Known rows, with every step that occurs:
Z > P > M > S > C > Q: -1.67 1.12 3.45 0.38 3.52 -1.94 -0.12 -1.13 -1.75 -0.70 -3.26 1.58 -0.14 1.58 -3.49 2.73 1.37 -3.69 -0.65 0.97 0.79 1.46 1.36
Q > M > P: 3.61 -2.49 1.54 -0.40 1.69 4.49 -2.42 2.91 3.78 2.98 1.91 -2.48 1.56 1.67 4.47 -3.33 -1.34 -0.38 0.14 1.54 -1.92 1.67 -2.51
Q > C > P > M > S > Z: -2.20 2.93 1.41 2.62 0.38 -0.40 3.09 -1.18 -3.41 -0.58 -2.38 1.39 -3.60 0.63 -0.80 0.85 -1.30 -3.82 -2.40 -2.47 -0.41 3.40 1.44
P > M > S > C: -5.94 3.04 1.93 -2.94 -0.52 0.47 4.05 -1.59 -1.50 -3.01 -4.89 2.10 -2.47 0.95 -2.29 -2.15 -1.76 -3.00 -0.69 1.58 -0.45 0.12 -0.50
Q > M: -0.24 -3.96 -2.70 -0.76 -1.85 1.66 0.62 0.86 3.40 -0.72 -0.43 -2.19 1.52 0.04 0.60 -3.32 -2.57 2.20 3.88 0.40 -3.01 0.70 -1.04
P > M: -3.14 -0.66 -3.30 1.63 -2.59 3.52 -2.11 0.19 1.65 -1.36 -1.39 -0.80 2.49 -3.10 -0.30 -2.34 -1.59 -1.03 -0.27 0.37 -1.46 1.15 -1.85
Z > P > M: -4.24 0.16 -1.65 1.29 -1.07 2.87 -4.34 0.08 0.25 -0.41 -1.78 -0.70 6.74 -1.65 -0.21 0.72 -2.23 -1.03 -0.17 1.01 -0.76 2.42 -0.66
S > C > Q > M > P: 4.22 -2.27 3.40 0.67 3.96 2.43 -2.41 2.38 2.88 3.01 -0.57 -2.74 0.74 2.83 2.47 -0.79 -0.53 -2.46 0.70 0.35 -0.97 2.46 -0.75
P > C: -0.99 -1.03 -2.19 0.60 -3.52 -0.23 -2.39 -1.00 1.49 -2.73 1.04 0.28 0.69 -3.07 2.18 -0.80 -3.46 -0.42 -1.29 -2.32 1.44 -1.86 -3.51
P > M > S > C > Q: -0.97 0.79 2.20 0.50 2.49 -1.52 1.22 -1.17 -0.95 -1.13 -2.91 1.53 -2.94 0.75 -3.60 0.73 1.66 -3.86 -0.60 0.22 0.49 0.45 0.50
S > C > Q: -0.24 -0.67 1.88 0.44 2.40 -3.63 -1.71 -0.83 -1.06 2.37 -1.57 1.27 -1.89 -0.10 -2.43 1.46 0.58 -1.81 0.63 0.70 0.58 -0.04 0.76
M > S > C > P > Z > Q: 1.90 2.28 -0.08 -1.17 -0.68 -2.76 -0.04 -1.40 0.26 3.07 0.52 -0.62 -0.17 -0.42 -3.01 3.44 2.98 3.80 0.06 1.22 0.67 -1.81 0.32
P > Z > Q > C > S: -2.07 1.06 -2.11 -3.56 -2.76 0.74 0.33 1.80 0.26 -2.00 3.35 0.41 0.69 -3.58 2.28 1.69 1.74 5.10 -0.57 0.75 1.91 -4.22 3.00
M > S > Z: 0.04 3.23 2.70 0.32 1.67 -2.54 3.60 -0.77 -3.91 2.43 0.97 2.67 -6.63 0.94 -2.80 -3.64 -0.12 -1.55 -2.30 1.26 -1.99 0.73 1.05
M > S > Z > P > C: -1.09 2.27 1.77 1.06 -0.34 -2.31 -0.94 -1.44 -2.55 -1.84 0.02 0.84 1.23 0.18 0.15 1.59 -3.65 -2.33 -2.28 -2.28 1.71 0.76 -0.52
P > M > S: -2.31 1.41 -0.41 -0.92 -0.89 3.07 2.67 -0.31 0.39 -2.86 -0.19 1.77 -2.21 -0.60 -1.17 -3.58 0.96 -1.73 -2.14 2.10 -1.22 -0.13 -2.11
Q > C: -4.50 -1.60 -1.69 -1.38 -1.46 -1.86 -0.50 2.89 0.25 -0.86 0.99 1.10 -1.01 -3.81 4.79 0.63 -2.74 2.06 0.14 -0.28 0.27 -1.50 -0.84
M > S > Z > Q > C: -1.43 1.54 -1.71 -0.03 0.33 -3.17 2.63 3.14 -2.24 0.15 0.36 0.97 -3.22 -1.83 1.64 0.62 1.43 2.26 0.36 -0.90 0.58 -1.97 1.10
C > S: -1.97 0.74 -0.01 -3.72 -1.50 3.25 -0.17 -2.07 -1.24 0.17 3.36 2.79 -0.02 -0.29 1.06 -2.70 1.25 1.12 -2.05 4.02 0.67 -2.70 1.25
Q > M > S: 0.04 -1.32 0.10 -3.00 -0.48 1.61 4.91 0.32 1.86 -2.27 0.64 0.55 -2.94 1.75 -0.37 -4.38 0.13 0.97 1.25 2.19 -2.33 -0.48 -1.39
Z > Q: 1.38 -0.26 -3.53 -0.22 -0.50 -0.18 -2.09 0.80 0.34 3.95 2.19 0.17 1.39 -1.59 -0.25 -1.70 3.88 4.15 1.76 3.37 -0.10 -3.18 -1.66

Rows:
2.88 -3.75 -0.71 4.03 0.56 -1.54 -1.56 0.31 1.67 -2.00 -1.70 -3.27 3.37 1.09 -1.34 1.94 -2.86 -1.40 3.18 -5.05 -0.53 3.13 1.05 -> S > Z > P > C > Q > M
-1.63 3.19 3.89 -0.63 2.99 -2.83 -0.15 -0.65 -5.02 3.72 0.78 2.14 0.13 2.11 -1.87 0.40 -0.85 -0.97 -1.72 2.53 -1.01 2.02 2.14 -> M > S > Z > P
-1.03 2.93 1.59 -0.41 0.11 0.07 0.97 -2.05 -4.43 2.57 1.58 2.19 -2.78 0.30 -1.75 -2.59 -0.46 -0.76 -2.24 1.21 -0.88 0.34 3.71 -> C > S > Z
1.78 2.77 -2.34 1.25 -1.19 0.03 0.06 -1.21 -2.70 1.27 1.16 0.29 0.44 -0.37 -1.48 -0.92 2.71 1.14 -0.26 -0.50 1.69 -2.14 1.74 -> P > C > S > Z > Q
-2.75 1.51 3.72 -2.37 0.70 -0.96 1.12 -5.38 -3.51 2.22 -2.64 3.31 -1.27 4.31 0.14 3.05 -0.08 -2.81 -1.84 1.76 1.57 1.29 -0.97 -> M > S > C > P
3.61 -3.26 -3.85 0.84 -2.64 0.31 -1.00 0.76 4.58 1.23 0.28 -4.56 3.90 -0.34 -1.18 1.35 0.40 5.19 4.60 -1.12 -2.01 0.41 -0.02 -> C > P > Z > Q > M
-4.73 0.49 -0.66 1.90 -2.11 3.00 -2.25 -3.83 -0.90 -0.22 -5.55 -0.08 3.94 0.66 -0.12 2.67 -2.32 -3.93 -0.41 -1.05 0.26 3.57 -1.07 -> S > C > P > M
-2.49 1.13 0.80 -4.24 0.14 -0.86 5.55 -0.85 -0.41 -1.80 -4.24 0.88 -1.88 2.91 -2.13 -2.47 -0.03 0.58 2.88 1.81 -0.88 -1.10 -0.02 -> Z > Q > M > S > C
3.38 -0.88 -0.68 -1.37 -1.00 0.56 3.54 -0.45 2.72 -0.54 1.05 -1.35 -0.82 1.62 -1.85 -0.04 2.72 3.14 1.82 0.73 -1.15 -0.60 -0.58 -> C > P > Z > Q > M > S
0.07 1.51 0.04 -3.35 -1.00 2.25 -0.93 2.88 0.73 -0.31 4.32 -0.15 0.77 -2.68 4.44 1.67 2.27 3.87 -2.16 1.18 2.24 -3.60 2.40 -> M > P > Z > Q > C > S
0.59 -4.02 -0.47 0.56 0.80 -1.05 0.70 0.29 2.46 -0.95 -3.37 -2.06 0.71 1.45 -1.89 -0.26 -1.56 -0.26 4.39 -1.42 -1.83 1.59 0.88 -> S > C > Q > M
6.40 -2.25 1.99 1.37 1.13 -0.10 -3.97 4.28 6.12 2.96 3.98 -4.81 -0.40 -2.58 -0.01 0.62 -1.23 2.37 -0.36 -0.82 -2.59 1.25 0.10 -> C > Q > M > P > Z
2.23 -1.78 1.10 -0.19 1.13 -0.02 2.07 -0.25 1.79 -3.85 0.15 -0.17 0.19 2.33 -0.62 0.45 0.54 -1.17 0.75 -0.98 0.13 0.46 -0.79 -> Z > P > C > Q > M > S
-1.03 1.69 3.04 -0.34 2.52 -1.95 1.06 -0.08 -3.15 2.24 -0.33 0.40 1.23 3.19 -2.04 -0.09 -1.91 -0.41 0.66 1.25 -1.80 3.02 2.36 -> Q > M > S > Z > P
2.99 -2.32 -0.13 1.27 -1.38 3.59 -2.86 1.39 4.27 -2.31 0.68 -2.93 2.37 -0.23 5.27 -1.39 -3.86 -1.91 -0.80 -3.02 0.91 0.66 -4.06 -> Q > M > P > C
2.44 -0.38 1.06 1.10 -0.82 2.35 -4.36 0.60 2.13 -0.40 2.56 -0.73 0.87 -1.28 5.37 -0.92 -2.65 -2.34 -3.33 -1.36 2.09 -0.65 -4.71 -> M > P > C
-2.35 -1.10 -3.99 -0.68 -1.38 -1.57 -0.70 3.51 0.58 0.14 1.06 0.07 0.59 -3.68 3.99 1.35 1.12 4.36 1.72 0.17 1.03 -3.22 -0.76 -> Z > Q > C
-1.72 1.42 1.30 -4.05 -0.61 -2.15 5.28 0.08 1.10 -1.99 -3.42 -0.76 -2.37 1.00 -3.62 -1.23 -0.74 2.04 2.52 0.79 -1.49 -1.25 0.81 -> P > Z > Q > M > S > C
-0.61 -0.32 -1.18 2.46 -0.18 -1.93 -1.99 -1.34 -2.85 3.72 -0.58 0.59 1.33 0.52 3.26 5.59 0.87 0.63 -0.08 -2.02 2.03 1.27 0.31 -> S > Z > Q > C > P
2.96 0.28 2.24 3.55 2.65 -3.63 -2.28 -1.14 -1.93 -0.45 0.97 0.92 -0.39 0.17 -1.83 3.67 0.40 -3.32 -2.12 -2.82 2.05 1.01 0.49 -> M > S > Z > P > C > Q
2.09 2.98 -1.46 3.01 0.87 0.25 1.13 -1.87 -2.72 3.11 -1.06 0.43 -0.53 1.62 -3.05 0.31 4.41 -0.54 -0.36 0.25 0.12 0.96 0.37 -> C > P > M > S > Z > Q
3.11 -2.49 -1.15 3.52 -0.04 -2.19 -3.88 -0.64 1.37 -1.13 1.86 0.01 -0.38 -2.50 0.06 1.74 0.15 -1.82 -1.11 -2.71 1.95 -0.95 -1.88 -> P > C > Q
1.30 -0.36 0.73 -1.96 -2.06 6.39 -1.08 -1.05 1.80 -3.73 2.28 -0.56 2.61 0.96 4.76 -1.67 -1.36 -1.49 -2.66 -0.86 2.27 -1.22 -0.66 -> Q > M > P > C > S
1.72 2.77 -1.65 0.36 0.36 0.10 0.20 -0.77 -3.32 3.98 1.59 0.69 -0.27 0.36 -2.21 -1.86 4.12 2.31 0.19 1.95 0.25 -1.93 2.77 -> C > S > Z > Q
2.91 -5.25 -1.97 1.76 0.60 0.05 -0.87 1.22 3.72 0.02 -0.01 -2.47 0.99 0.32 -0.96 -0.90 -0.21 0.86 3.92 -0.89 -2.22 1.39 -0.08 -> C > Q > M
-2.81 0.61 -2.35 -3.64 -1.74 2.13 0.70 0.64 -1.27 -1.72 2.56 1.90 1.16 -1.62 3.64 0.59 2.76 3.51 -0.48 1.69 2.41 -4.22 1.95 -> Z > Q > C > S
2.57 -0.74 1.19 4.75 2.06 -3.88 -4.79 -0.98 -1.40 0.79 0.68 -0.40 1.90 -0.90 -1.40 4.07 -0.78 -2.94 -1.21 -3.34 2.05 1.27 0.61 -> S > Z > P > C > Q
-2.67 1.75 -2.58 1.48 -0.54 -1.18 2.50 3.30 -1.39 -1.75 -1.55 0.02 -1.68 -2.65 1.10 0.63 1.19 0.98 0.31 -2.10 0.43 -0.66 1.00 -> P > M > S > Z > Q > C
2.76 -2.28 0.73 -1.04 1.49 0.49 3.70 0.23 2.13 -1.98 1.07 0.31 -3.32 1.94 -1.69 -2.33 2.27 0.05 1.28 1.10 -1.68 0.05 -0.51 -> C > Q > M > S
